Every row comes from one small tree of marks. The marks that hang from a mark follow it in brackets, in alphabetical order. Every link used is in the known rows. Which tree was each row made from?
(in the rows, 128 means zero)
Known rows
G{B{R} C}: [138 167 135 131 113 156  91  99 107 107 176 133 122  84 159 155 104 131
 146 117 156]
G{C{A N}}: [169 146 121 146 115 121 154  69 121 123 154  98 146  65 151 157 126 123
 174 139 192]
N{C}: [148 163 144 128 124 120 143 102  92 132 168 134 138 104 163 131 117 153
 150 117 182]
K{W{R{B{G{C{N}}}} Y}}: [221 106  96 149  93 159 110  48 129  94 152 122 195  96 143 121  92 137
 155 153 146]
R{B{G} W{K}}: [188  89  86 178  79 124 101 125  99 118 123 114 170 117 149 134 118 140
  93  94 163]
R{B{G} W}: [177  92  99 166  99 134 105 110  84  96 127 109 159 105 148 126 127 145
 106 100 181]
R{B{G{C}} W{K Y}}: [190 101  91 167  90 149 109 110 113  99 122 127 167 104 171 117 102 160
 119  94 163]
W{Y}: [157 156 132 135 116 128 122 145  97 121 154 134 162  71 150 130 127 159
 147 119 160]
Y{W{K}}: [166 124  96 143 106 100 103 140 102 148 144 138 162  99 173 146 109 143
 107 110 161]
B{G{C{N}}}: [170 128 111 114 103 134 130  59  98 111 147 124 174 111 157 156 116 128
 155 111 170]
K{W{R Y}}: [192 145 133 149 111 125 106 125 116 115 170 133 172  65 144 123 118 153
 139 146 145]
C{A}: [163 143 132 151 114 103 139 115 117 126 153 111 143  55 145 160 141 138
 149 130 180]
G{B}: [131 160 128 137 101 141  96 127  96 140 163 112 145  79 168 150 126 141
 142 116 150]
W{K R{B{G}}}: [201  79  99 169  61 128 105 109 116 134 141 135 173 133 153 164 101 125
 102 102 122]
K{W{R{B} Y}}: [200 129 118 167 106 145 103 113 116 112 160 123 175  74 138 109 111 150
 129 151 144]
Y{W{R}}: [170 108 113 150 109 109 109 127  98 128 163 141 147 101 184 153 102 140
 115 114 161]
G{B{R{W{K}}} C{A N}}: [180 138  92 199  86 131 102 102 142 112 164  91 126  65 135 161 103 111
 150 129 182]
B{G R{W{K}}}: [189 105  99 172  81 102  89 137 100  96 149 141 157 105 117 156 115 128
  97  92 163]
R{W}: [157 135 126 160 115 117 115 142  80 112 146 109 140  83 154 125 136 147
 117 106 189]
K{W{R{B{G}} Y}}: [215 102 105 155  91 143  96  94 121  95 154 138 191  86 136 122 108 149
 129 141 136]
A{C{N}}: [155 152 106 134 102 103 142  84  87 124 151 113 156  96 125 153 137 121
 167 128 152]
W{K R{B}}: [185 104 109 185  77 131 113 132 110 150 148 123 156 117 152 152 107 126
 104 117 129]

Write each row's tree
[198  93  86 183  83 131  99 144 106 108 122 124 182  98 145 119 111 158
 108 100 158]
R{B{G} W{K Y}}
[168 146 103 191  88 134  68 182 114 111 167 126 144  70 134 137 103 147
 123 110 149]
G{B{R{W{K Y}}}}
[210  85  97 174  66 134 103 126 124 124 141 146 182 116 152 153  93 146
 117 105 117]
W{K R{B{G}} Y}
[157 150 116 178 106 144  74 164  99  91 174 124 134  60 135 129 108 151
 135 116 166]
G{B{R{W{Y}}}}
[210  93  77 184 103 141 134  70 127  79 126  90 166  65 147 126 112 144
 166 128 200]
R{B{G{C{A N}}} W{Y}}
[155 160 123 163 115 160  82 130 106  84 171 125 121  63 159 123 101 157
 148 111 172]
G{B{R{W{Y}}} C}
[183 103 101 163  92 102 104 139 110 149 157 146 155 113 181 160  94 136
 102 109 144]
Y{W{K R}}
[148 161 116 142 104 156  97  83 105 114 178 116 138  82 138 162  97 116
 161 133 162]
G{B{R} C{N}}
[206  98 110 151  88 136  96  75 115 107 152 129 181 104 138 136 117 132
 114 139 141]
K{W{R{B{G}}}}
[191  85  85 181  89 121  99 134 106 149 148 132 156 119 175 145  90 134
  91 115 143]
Y{W{K R{B}}}
[188 113 107 165 100 117  93 139  94  67 154 147 159  82 116 138 116 153
 126 103 175]
B{G R{W{Y}}}
[184 121 107 135 104 117 149  43 130 108 146 110 164  81 154 171 121 123
 174 125 187]
B{G{C{A N}}}
[174 114 101 188  94 129 107 149  92 132 129 100 151 102 146 121 122 139
  96 107 171]
R{B W{K}}
[220  84 101 177  75 135 132  81 160 111 138 134 159  90 171 162  92 144
 147 116 135]
W{K R{B{G{C{A}}}} Y}
[209 112 114 140 102 158 106  61 131  87 149 139 180  94 164 120  99 153
 138 139 140]
K{W{R{B{G{C}}} Y}}
[180 147 107 194  95 137  95 135 149  97 163 117 121  47 153 146  99 143
 153 118 173]
G{B{R{W{K Y}}} C{A}}
[185 126 122 168  85 120 116 157 118 142 160 142 167  92 161 151 102 145
 132 112 123]
W{K R Y}
[164 112 117 121 105 152 121  63  98 104 132 130 158 113 170 141 113 141
 131 105 164]
R{B{G{C}}}
